Each row comes from the steps of one walk. Every step used is in the known rows, and no mark comes twice. Write the walk behind each row, first mark first.
In the rows, zero is written as 128.
Known rows:
safo/disib/tofo/togu: [148 148 152  99 115 120 118 120 152 117  94 174 124 129 123 164 125 126
 139  68 131]
petum/safo/disib/tofo/ziva: [143 139  87  63  43 135 111 154 179 129 122 160  99 170 133 125 134 132
 155  76  89]
togu/veka/petum/tofo: [142 144 133 144 124 112 150 157 132 110 121  82 137 147 157 124  96 163
 147 150  89]
safo/disib/tofo/ziva: [155 145 129  56  89 111 108 136 156 137  96 170  98 188 139 124 151 132
 139  56 109]
tofo/togu/safo/disib: [138 116 132  87  80 115 116  83 139 129 114 163 162 141 109 136 101 100
 140  93 131]
tofo/togu: [121 115 138 134 127 105 114 124 150 134 113 132 138 117 113 138 106 137
 138 111 133]
veka/togu: [106 123  92 136 121 110 129 152 144 113 149 122 119 168 109 120 137 124
 134 100 122]
togu/veka/petum/safo: [121 147  84 161  67 188 125 164 160  92 157  96 139  98 145 114 109 160
 161 168 107]
safo/disib: [136 141 124  92  88 140 129 115 130 131 129 141 130 134 113 133 118 109
 125 124 126]
togu/veka/petum/safo/disib: [131 155  84 124  25 202 121 151 163  92 157 108 142 101 128 116 103 145
 160 171 102]
petum/safo/disib/tofo/togu: [132 141 107 102  75 148 128 141 176 113 120 165 124 114 118 169 109 128
 156  81 111]
togu/veka: [132 155 126 150 152 107  99 133 108 107 133 108 136 112 130 120 127 129
 144 133 145]
veka/disib: [120 134 104 148 150 162 131 114 105 116 120 127 119 141 127 123 138 158
 130 105 139]
disib/tofo/togu: [138 140 152 134 158 112 122 135 148 114  94 160 117 133 136 160 129 148
 140  68 132]
tofo/petum/safo: [105 107  94 132  49 143 124 144 102 113 177  96 108 109 119 130 123 149
 149 156 121]
disib/safo: [131 121 120 120  93 119 159 116 138  96 109 136 104 117 120 142 155 131
 113 113  99]
togu/veka/petum: [135 155 130 158 117 163 116 148 136  92 131 102 136 118 154 110 128 162
 148 150 124]
petum/safo/disib: [125 130  81  96  41 165 132 135 153 120 154 129 131 112 110 133 105 108
 137 146 108]
petum/veka/disib: [134 125 114 146 153 142 161 123 105 140 121 103 127 129 135 114 113 143
  98  80 123]
veka/petum/tofo/togu/safo/disib: [151 109 139  82  59 119 166 110 164 131 103 139 164 179 144 144  71 132
 147 109  67]
tofo/petum/veka/togu/safo: [123  89 106 120  92  88 154 121  88 113 169  87 118 176 125 104 120 108
 116  73 116]
safo/disib/tofo: [155 163 140  89 121 143 132 128 139 108 104 166 111 146 134 154 145 118
 129  88 130]
safo/disib/tofo/togu/veka/petum: [147 178 152 125 105 156 111 140 163  86  99 146 131 123 147 154 120 164
 160  85 129]
tofo/petum: [114 113 138 122  98 121 118 126  77 116 145 102 101 126 129 128 139 151
 132 137 140]
petum/veka/togu/safo/disib/tofo: [164 146 108  80 116 106 172 122 145 114 130 150 128 194 133 136 131  84
 118  19 103]
togu/safo: [143 119 123 116 123 128 131  99 114 121 129 142 144 154 140 118 130 110
 140 111 127]

Which walk is each row?
[169 161 138  77 122 144 143  98 129 104 103 185 132 167 146 153 149  99
 149  69 128]
togu/safo/disib/tofo
[111 115  91  95  13 158 121 132 106 111 174 108 109 110 111 134 115 129
 146 154 115]
tofo/petum/safo/disib
[147 134 128  94 132 101 111 149 155 135  96 158  93 184 156 120 156 149
 146  58 114]
disib/tofo/ziva
[126 160 102 170 182 142  95 120  85  95 126 110 127 131 129 119 139 157
 150 107 165]
togu/veka/disib
[132 104 147 121  99 104 153 129  77 131 152  77 107 112 138 117 112 135
 100 123 121]
tofo/petum/veka
[168 138 122  44  91 113 110 107 154 126  95 185 115 216 148 117 152 116
 157  40 111]
togu/safo/disib/tofo/ziva
[145 167 154 163 146 142 112 153 159  83  98 137 129 118 158 146 128 183
 165  86 131]
disib/tofo/togu/veka/petum
[121 167  86 166 137 166 106 145  63  59 150 102  86 120 143 140 155 189
 181  95 154]
togu/veka/disib/tofo/petum/safo
[145 136 118  94  86 101 158 151 100 108 149 111  86 172 124 140 138 123
 110  46 109]
safo/disib/tofo/petum/veka/togu
[164 143 160  85  95 119 160 130  89 118 131 117  96 127 149 148 131 127
 103  75 119]
safo/disib/tofo/petum/veka
[152 185  97 122  63 206 129 163 164  70 135 134 123 116 153 139 128 149
 169 125 104]
togu/veka/petum/safo/disib/tofo
[155 132 119 113 157 114 141 140 135 147  92 130  92 189 159 106 144 172
 112  16 111]
petum/veka/disib/tofo/ziva
[146 160 122 146 189 164 141 126 110 100  99 152 103 165 146 150 164 166
 142  60 142]
veka/disib/tofo
[164 127 137 139 188 120 158  99 120 116  88 151 134 155 154 140 118 145
 127   6 126]
petum/veka/disib/tofo/togu/safo
[127 152  96 159 145 136 128 105  96  67 103 119 104 116 122 127 166 163
 131  93 135]
togu/veka/disib/safo
[152 131 120  78  85 140 129  89 125 120 125 155 150 155 123 124 125  91
 137 112 128]
togu/safo/disib
[127  99 141 127 136  55 145 134 143 147 105 116 139 143 124 151  81 139
 133 110  87]
petum/tofo/togu
[143 156  95  96  76 171 141 148 159 100 132 159 111 128 128 154 133 113
 149 105 105]
petum/safo/disib/tofo
[134 139 150 122 129 128 131 137  83  97 125 130  82 138 153 155 160 156
 143  93 138]
disib/tofo/petum
[146 135 128 143 183 148 128  92 118  99  85 176 131 170 147 155 145 157
 163  25 149]
veka/disib/tofo/togu/safo
[124 127  98 140 121 152 160 101 117  87 101 135  97 130 118 136 162 158
 119  90 120]
veka/disib/safo
[149 130  84  54  83  94 109 127 165 113 118 179 111 252 127 113 158 111
 159  11 101]
veka/togu/safo/disib/tofo/ziva
[147 132 139 151 189 124 157 126 124 127  88 137 116 130 143 150 118 163
 116  25 127]
petum/veka/disib/tofo/togu
[113 132  97 171  66 168 105 162 178  96 145 100 148  89 129 123  85 172
 169 147 107]
tofo/togu/veka/petum/safo
